Each row comes from the steps of one path. Every step used is in the known rows, and no mark comes twice. Write the path behind each row, first mark first.
Known rows:
G-E-C-B: [ 22 -25 -19  12  48 -30 -25 -46  49 -20  14  39 -10  14 -36  -6   7   1
 -17   5  -5  -3   6  -6  45  32   3  -9  -9 -31  33 -10  36  -9 -32  30
 -15 -36  66  31 -35  -7 -18  36]
E-C: [ 15 -19  11  30  32 -42 -16 -43  26  18  -7  15 -10  13 -25  -8   1 -11
 -26  -7 -28   1   9  -4  35  53 -16   2 -12 -18  20   7  27 -16 -24   0
 -19 -44  28  18 -39 -13 -15  29]
G-E-C: [  7 -26  -2  30  56 -22 -29 -45  51 -21  -4  24 -26  25 -22  -7  14  -2
 -16   1 -13  -5  22 -10  41  58 -12  -1 -26 -24  34   1  30  -2 -28  17
   0 -45  44  30 -26 -13  -9  42]
C-B-Q-F: [  8  -6   9  24  25 -31 -26 -15  31  12  34  44  10  -4 -12  19 -12  -7
  -8   5  -5  -1  22   1   7   3  30   0  34  -3   9 -25  26 -16 -29  21
 -11   0  40   4 -36 -26 -20  11]
B-Q-D: [ -7 -27   9  43  18 -27 -21 -43  61 -12  12  34  -7   9  22  24   2 -17
   4 -34   0   2  21 -18 -16  34  11 -23 -10   3  28 -20  15 -12 -20   7
   3 -40  47 -12 -46 -28 -10   7]
F-C-B-Q-D: [ 17 -26  -9   8   9 -24 -14 -25  42 -13  38  43   8 -19   3   1   4  -8
   2 -18   4  -2 -17  -2 -15  21  33 -30 -16  -2  39 -51  24  -5 -44  35
 -13 -33  68 -21 -79  15   4  -6]
B-Q-F-C: [  3  -8  22  25  41 -12 -34  -7  10  13  30  22 -11  -7  -4   8   7   6
  -9   5 -19  -2  14   7   5  38  21  15  13  -7  16 -30  29   6 -48  24
   6  -6  13 -10 -58   3  -5   5]
R-Q: [  6 -14  15  43  16 -30 -12 -31  27  16 -10  20  -6  30 -18  17  -7  -4
 -10  16 -14  -6   2 -21 -17  37   2   6  -1  -1  21  -3  26 -11 -20  33
  20 -36  38   2 -14 -21 -16  36]
Q-E-C: [  6 -16 -13  34  36 -29  12 -36  33  16 -31   2 -14  37 -31  -4   1  -2
 -21   2  19   3  25 -29  54  51 -20   2 -18 -13  26   9  48 -26 -27  -8
 -22 -48  15  30 -41 -22  -3  40]
C-B-Q-E: [ -3 -13 -24  43  23 -31   7 -33  45   8  -9  26  13  34 -15  23  -2   3
   1  14  36   8  19 -26  17  14  17 -19  10  10  30 -17  39 -23 -34   1
 -24 -25  27   0 -47 -23  -5  40]
G-E-C-D: [-16 -30 -13  13  40 -12 -22 -50  56 -20   8  20 -11  21 -30   1  32 -16
 -48   6 -17  -9   9   2  41  78  -2 -17 -16  -7  32 -11  32 -21 -20  16
 -17 -45  56  26 -34   3 -11  36]
F-C-D: [-14  -9   2   8  22 -21 -12 -22  19  -5  13   8  -4   0 -29 -17   1 -28
 -36  10 -31  -4  -9  23  10  70  16  -6 -15  12  37 -32  30 -21 -33  38
 -19 -38  48  -6 -72  10   3  14]
G-E-C-R: [ -1 -49 -13  11  64 -11 -21 -37  37 -34   1  22 -27  15 -11  -7  27 -15
 -23  -8 -14  -8  12 -14  33  57 -16   5 -19   4  29 -18  27 -19 -12  41
  -7 -31  44  37  -2   0 -27  49]
S-B-C-E: [-24 -17  -4  12  50 -33 -19   4  34 -13 -39 -27   3  50 -44 -34 -66   6
   2   9 -20 -30   9  -1   4  60   9  32 -11 -11  36  38  32 -14 -22 -21
   1 -51   9  18 -40  -9 -33  47]
G-E: [ -3 -18   0  42  59 -18 -28 -38  58 -36   4  29 -26  31 -11  -1   0  -5
  -2   5  10  -2  38 -10  13  47   2  -1  -4  -3  38  -7  22  -7 -28  31
   7 -42  57  15 -23 -39 -15  50]
F-Q-E: [ -8  -3  -2  42  43 -28  35 -11  34  13 -17 -15  -9  64  -5  11 -11  -5
  19  11  39  18  26 -45  10  40 -11  -8   2  19  53 -41  55 -47 -27  16
   2 -62  23  14 -34 -48  -8  51]
R-Q-F-C-E: [  9   3  37 -13  47   1 -26  10 -11  10  17  19 -24  19 -23 -11 -24  15
 -23  24 -24 -18   0 -20  -7  40  18  14  16 -19  36 -10  68  -5 -49  22
  27 -15  20  -1 -21  -2 -26  27]
E-C-R-Q-F: [  4 -31   7   5  25  -6 -11 -10  -8  20  12  16  -7  10 -15  14  17 -17
 -45  -9 -28  -4 -12 -26  20  39 -13  30  17  -4  -9 -26  34 -25   1  39
  17  -9  18  39  19  13 -44  17]
Q-F-C-B-S: [ 35  -1   9 -13  57 -29 -30  -6 -12 -15  33  52   6 -10 -58 -31 -28 -38
 -23  -2  16  -2  10  12  45  -2  23  36  12 -21  34 -39  41  -3 -16  40
 -10  -6  69   2 -77 -28 -19   0]
B-C-R-Q: [-27 -32  -6  15  10 -13  23   3  21   4 -16   3   6  31 -22  -3  -5   4
 -19  13 -15 -13  -3 -22 -16  39  15  34 -14  21   0 -12   7 -14  -1  44
  28 -27  25  33   8   8 -22  53]
F-Q-E-C: [  2  -8  -3  29  40 -25  33 -20  24  31 -22 -19 -10  58 -14  10   5  -1
   4   3  23  12   9 -46  37  51 -28  -6  -9  -7  42 -25  72 -38 -25   2
  -3 -63  12  28 -34 -27  -5  49]
R-Q-E: [ -4 -16 -10  44  27 -11  14 -29  30  13 -29   6 -16  59 -22  20  -5   4
  -5  25  34   0  21 -50  -2  36  -3   6   4   9  29  -5  46 -23 -22  15
  19 -47  24   8 -11 -26  -6  47]
C-B: [ 21 -15  -5  21  19 -49 -18 -31  31  -7   8  30   1   7 -29  -8 -31 -21
  -6   6   0   3   8   2   7  16  12  -1  11   2  24 -10  26 -30 -27  28
 -24 -33  65  10 -43 -36 -19  30]
F-C-E: [  2 -10  21  -6  58 -28 -26 -15  12  -5   0  10 -30  16 -23 -36 -23   3
 -12  22 -23 -15   8  -1   6  61  15  -6 -17  -3  51   5  54 -17 -57  10
 -19 -28  36  -8 -53 -10 -21  46]
F-C-B-Q-E-G: [ -6 -15 -22  25  30 -15  -4 -20  46  -7  -6  12   2  43 -29  -5   6  14
 -14  16  40  -7  13 -16  -9  30  34 -19 -24  -5  26 -20  64 -23 -35  22
 -12 -20   5 -10 -65  13  20  44]
R-C-B: [ 50 -30 -21  16  20 -54 -16 -22  41  -1  -3  41  12  35 -38 -22 -32   0
 -20   7  -1  -7  -1  -2 -12  23  10   1  -4  10  40  -7  23  -8 -29  13
 -20 -34  55   5 -51 -35  -7  28]

Which path is each row?
[ 32 -15  -3  12  19 -50 -20 -39  28  17   0  25   2   6 -36 -14  -8 -17
 -21  -5 -18  -1  -8  -1  34  32   1  -2  -7 -19  19  -1  36 -28 -20  14
 -28 -35  51  23 -47 -14 -19  21] -> E-C-B
[ -6 -29 -25  13  43 -13  43  -8   9  21 -14 -16  -8  51  -8   9  23 -19
 -10  -3  15  12  -2 -50  30  56 -27  -1  -6  27  37 -46  58 -59 -12  22
 -13 -46   8  42 -11  -9 -26  51] -> F-Q-E-C-R
[ 36  -6  15 -17  38 -19 -21  -7 -23   5  22  59   7   3 -58  -9  -9 -22
 -31  11  16  -3 -12   4  16 -10  24  38  21 -23  27 -45  48   4 -12  59
  19  -5  55   1 -52  -4 -23   2] -> R-Q-F-C-B-S
[ 15 -17  -4  18  23 -33 -26 -17  28   9  17  38  12 -10 -14  -1   3   6
  -4  16 -14 -13 -19  17  -6  23  27 -14  -1   4  29 -33  28   0 -51  30
 -22 -17  37 -17 -78  20   4  21] -> F-C-B-Q
[-10 -22 -13  43  30 -43 -14 -13  42  -9 -34 -26  17  43 -39 -22 -54  -2
   8  -2 -12 -18   4   5   3  51  -3  34 -11  -4  22  24   9  -4 -17   9
  11 -63  23  24 -53  -6 -11  21] -> S-B-C
[-14 -47 -29  35  38 -13  10 -30  29  19 -23  11  -6  33 -10  17  40  -1
 -17  -2   4  -2   9 -27  31  62 -12  -3 -13  20  14 -14  35 -30 -13  -6
 -29 -14  -6  23 -19  11 -16  48] -> B-Q-E-C-R
[ -5 -39  -5  56  29 -27 -39 -44  57  -8 -11   4   9  23  18  21 -19 -17
  20 -43  -5  -9  -9  -9 -27  41  -7 -14   3   4  40  -7  11  -9 -15  15
   5 -57  39 -15 -61  -2 -16  -9] -> S-B-Q-D
[-40  -8  -1  22   6 -31  14 -18  51  -8  -8  -8   9  26 -41 -17 -14 -17
 -35   8 -26  -8  20  18  13  66  29  14 -14  11   5  -7  17 -29  -7   4
 -12 -45  45  20 -47 -10   0  32] -> B-C-D
[  9 -41 -23  14  30 -17 -18 -53  74 -30  26  52  -2   6   1  14  27   8
 -10 -27  11   1   3 -17  13  27  14 -35 -23 -25  31 -32  33  -3 -26  20
 -11 -40  70  14 -41   6  -9   9] -> G-E-C-B-Q-D
[ -8 -36  -1  26  20 -14  -6 -18   7   8  -6  26  -5  23  -6  11   5 -19
 -16   7 -19  -8 -10 -27 -24  35  -5  18  10  31  14 -22  21 -26  -2  58
  18 -23  37   6  10  -7 -34  45] -> C-R-Q
[ 19 -10   3  15  20 -31 -25 -20  23  24  31  38  12  -1 -19  14   7  -1
 -21  -4 -19  -7   7   1  35  17  15   1  23 -24  -2 -19  42 -12 -23   4
 -18  -6  26  18 -30  -2 -25   2] -> E-C-B-Q-F
[ -7 -34  -1  64  39 -39 -47 -28  38  11 -27  -1  11  31  -5  25 -26  -5
  11  -1 -21 -11  -3   2 -14  49 -12   3   8  10  34  14  12  -6 -26   8
   0 -43  13  -8 -54   1 -14  20] -> S-B-Q
[ 10 -18  10  -5  48  -9 -16  -1  -6 -14  34  22 -18 -14 -12 -20  -2 -34
 -23  -7 -23   4   1   1  16  34   4  29  11  19  18 -41  32 -25 -30  58
   2  -2  37  14 -27   0 -29   9] -> Q-F-C-R
[ -6 -39 -31  57  52 -16 -14 -39  39  22 -45 -14   9  52 -22  23  -1   5
  -1  -4  13 -16  -7 -21  28  71 -26  -2 -11  -9  33  15  40 -13 -29 -21
 -22 -53 -19  15 -54  21  -7  21] -> S-B-Q-E-C
[-23 -42 -27  27  23  -4   5   5  23   2 -39 -20  21  41 -30  -4 -30  -5
  -7   2 -22 -21 -27 -13 -27  44  -1  45   4  19  15   3   7  -9   2  48
  33 -43  16  31  -3  31 -34  32] -> S-B-C-R-Q
[  7 -24 -10  36  24  -9  15 -35  20  33 -32   2 -11  53 -29  17  18   8
 -29  17  14   2   2 -43  27  53 -14   7 -15 -20  26   5  48 -21 -20   1
   3 -44   8  27 -17   0  -4  38] -> R-Q-E-C
[  9 -35  12   1  47 -35 -32  -9  44 -12 -27   9 -22  78 -43 -41 -42  11
 -37   4 -14 -22  29 -14 -34  62  21  -9 -34   6  47  30  67 -23 -20 -21
  -4 -23  10  -4 -27 -54  -4  62] -> R-C-E-G
[ 25 -19 -27  19  15 -26  21 -35  21  30 -16  21   0  42 -40   8   5   5
 -24  21  30   1  -9 -43  24  22  -1  -3  -2 -22  25  -7  57 -26 -19  12
  -4 -47  31  30 -22   7  -9  33] -> R-Q-E-C-B
[-11 -54 -45  44  57  -9  -6 -32  21  22 -42 -12  14  41 -18  24  13  -7
  -4 -14   0 -12 -16 -24  23  61 -31   9  -4  17  28   4  29 -22 -14  -2
 -20 -24 -20  28 -33  30 -29  34] -> S-B-Q-E-C-R
[ -5 -22  12  11  29  -5 -12  -8   2   4  21  20 -10  10 -11  14   0 -25
 -27  -2 -10   0   6 -25 -10  18   2  34  36  18   6 -30  29 -27  -2  57
  27  -5  33  21  19 -15 -43  21] -> C-R-Q-F
[ 30  -7   0  10  25 -42 -15 -25  15  -5  19  29  -1  -8 -35 -26 -19 -17
 -10   8  -5  -1 -12   8   7  25  20  -4  -8  -5  38 -26  35 -11 -44  47
 -19 -32  57  -1 -71  -5  -3  21] -> F-C-B
[  3 -19   8  39  51 -12 -51   0   7  11  11  -1   6   8  -7  10 -22  -3
   6  -6 -22 -17 -14   6  -4  43   5  18  23  -6  30  -8  30  12 -45  29
  11 -22   3 -10 -69  27 -13 -11] -> S-B-Q-F-C
[-36 -16   7  16  47 -23 -27   5  51 -24 -48 -35  -5  75 -50 -37 -70   7
  -9   0 -12 -38  18  -8 -18  67  24  21 -30 -11  26  52  47 -25  -9 -17
  15 -48  -1  15 -37 -13 -19  53] -> S-B-C-E-G
[ 12 -26 -10  15  54 -14 -39 -30  44 -10  32  50   0  -1 -15  16  24  12
 -20   4   2  -8  15  -1  41  20  18  -8  20 -28   9 -23  46   5 -35  22
  -7 -13  44  32 -22   3 -18  13] -> G-E-C-B-Q-F
[  2 -40  -4  13  33 -30 -10 -34  16   1  -1  16 -13   5 -19 -12  12 -28
 -31 -12 -34  -6   1  -9  30  56 -22  11 -17  13  10 -14  22 -35 -10  18
 -19 -20  27  29 -20  -2 -28  36] -> E-C-R
[-22  -1  32   1  52   0 -46  12  19  -1  16   8 -30  30 -17 -12 -13  18
 -26   7 -20 -25  22  -5 -15  53  40  -5 -11 -14  18  -3  78 -11 -39  -2
   9   6 -13 -13 -39  -7  -8  33] -> B-Q-F-C-E-G
[-22 -25 -18  18  14  -3  26 -38  28  28 -26  -4   0  45 -44  22  30 -12
 -55  15   6  -5  -7 -29  23  68  -6  -9  -3  -7  23 -11  58 -37 -11   6
 -13 -45  16  25 -18  20   2  28] -> R-Q-E-C-D
[ -1 -40  -9  23  57  -1 -40   7  -5   5  15   5  11  -3   2   7 -10 -16
  -2 -14 -32 -16 -30   7 -13  38  -5  27  21  24  26 -29  23   1 -32  50
  10  -3   2   1 -43  38 -38  -4] -> S-B-Q-F-C-R
[ 31   0  10  -4  35 -28 -20  -9   6 -10  41  31  -6 -14 -30 -25 -30 -19
 -19   3  -3   5   1   7  24   9  18  17  17 -10  25 -34  40 -14 -38  54
  -9 -13  58   7 -60 -12 -17  -3] -> Q-F-C-B
[ 13 -33 -18  29  42 -23 -31 -45  58  -9  13  42  -1  12 -16  11  26  16
 -11   9  -5 -11   3  -5  29  34  14 -21 -10 -17  22 -13  29   5 -37  14
 -17 -28  44  15 -36  10  -8  41] -> G-E-C-B-Q
[ -9  -3  16  -1  11  -3  -8  -7   3  11  30  13  -6   2 -28  16   6 -15
 -50  17 -32 -10 -19   1  -8  45  25  10  23  -4  23 -41  52 -13 -28  58
  19 -19  43   2 -39  25  -9  -4] -> R-Q-F-C-D
[ 32 -40 -17  31  19 -50 -17 -20  37  16  -1  47  20  30 -22   5 -11  13
 -16  12  -9 -10  -7   6 -23  27  21 -14  -4  17  31 -13  20   2 -38   5
 -20 -21  36 -12 -57 -14   6  33] -> R-C-B-Q
[-32 -19  -7  57  30 -19 -13 -32  65  -3 -31  -7 -11  65 -13  21   4   7
 -14   3  37  -2  45 -33  -8  55  16 -10 -21   7  13   3  51 -33 -16  -5
   3 -25 -13   1 -38 -30  12  58] -> B-Q-E-G
[-12 -31 -20  13  36  19  17  -9  17 -12 -20  -5 -19  59 -29   1  20  -2
 -34  13  31  -5  -3 -47 -29  48   9   8 -32  19  26 -23  60 -37 -13  57
  27 -23  -7   7 -12  20  -1  57] -> F-C-R-Q-E-G
[ 21 -33   6   7  47 -40 -22 -12  27   1 -25  25 -13  54 -29 -34 -39   8
 -22  14 -23 -17  17 -10 -12  56  12  -3 -11   8  59  22  46 -13 -44 -21
 -15 -30  28  -5 -35 -53 -16  57] -> R-C-E
[-24 -36 -22  30  24   3  13 -20  34 -10 -29  -4 -15  69 -22  14  12 -10
 -31   7  37  -4  19 -54 -28  44   4   4 -15  25  13 -14  50 -52  10  43
  21 -16   2  22  20 -10 -16  63] -> C-R-Q-E-G
[ -8 -26 -13  50  34 -24   5 -42  39  25 -30   9  -2  40 -13  21  26  10
 -19   8  15  -5  20 -28  39  59  -8 -11 -19 -14  20   0  43 -13 -28 -20
 -22 -36  -7  18 -44  -5   6  44] -> B-Q-E-C
[-21 -41 -28  28  41 -23   0   2  28 -22 -32 -22  17  33 -27 -19 -43 -15
   2  -7 -15 -13  -9   2  -3  50  -5  43 -10  23  18   5  -2 -19  -2  31
   4 -41  21  35 -26   7 -34  33] -> S-B-C-R
[ 25  -9 -15   5  49 -39  25 -22   5  20 -14  19  16  57 -56  -1  11 -21
  -8   5  48   7   0 -29  52  14 -13   0  -8 -18  47 -39  63 -38   0  10
 -25 -41  44  32 -62 -37 -20  41] -> F-Q-E-C-B-S
[ 10   6  29 -17  64 -13 -29   6   2  -9  26  19 -31   9 -18 -31 -31  -4
 -21  10 -21 -14  22  -1  19  46  22  23   7 -17  42 -10  67 -15 -52  10
  -2 -13  30   2 -45 -23 -28  25] -> Q-F-C-E
[ 27 -17   2  10  40 -55 -29 -29  16  -9  -2  54   9  15 -57 -16 -23 -40
 -12  -1  19  -2  15  12  36   4  13  16   0  -5  31 -16  21 -13   2  25
 -26 -20  74   4 -64 -49 -24  35] -> C-B-S
[-44 -34 -27  29  16  14  41  -1  43 -14 -40 -30  -7  81 -35  -2  -3  11
 -36  14  37  -9  29 -50 -21  46  23  27 -28  18   2  -4  43 -38  19  28
  35 -21 -10  37  17   0  -5  68] -> B-C-R-Q-E-G
[ -6 -10  25  43  31 -27 -32 -16  30  11  17  26  -5  10   4  24  -3  -6
  -7  -1 -14  -3  29  -4  10  32  16  10  31   4   5 -12  30  -6 -26   2
   3  -8  21   7 -26 -25 -15  16] -> B-Q-F
[-28 -31 -28  21  25   5  51  -4  31   2 -30 -15  -1  56 -30   8   1   8
 -15  24  30  -3  16 -42   5  42  14  36 -11  24   9 -16  26 -21  -2  25
  25 -31   7  40  10   1 -15  58] -> B-C-R-Q-E
[-23 -29 -11  15  27 -28  15  -6  30 -16  -8  -1  -5  20 -24 -23 -17 -10
 -14   0 -15  -6  18  -3  14  46  14  29 -17  27   8 -10   4 -21  -5  24
   3 -25  34  26 -11  -9 -29  48] -> B-C-R
[  7 -31  -2  11  27  -5  -4  -9  -7   7   7  14 -11   6 -17  -3  14 -10
 -22  16 -26 -12 -31 -15 -21  40   2  23  -7  23  29 -36  26 -12 -29  70
  16 -16  29   3 -15  29 -17  37] -> F-C-R-Q
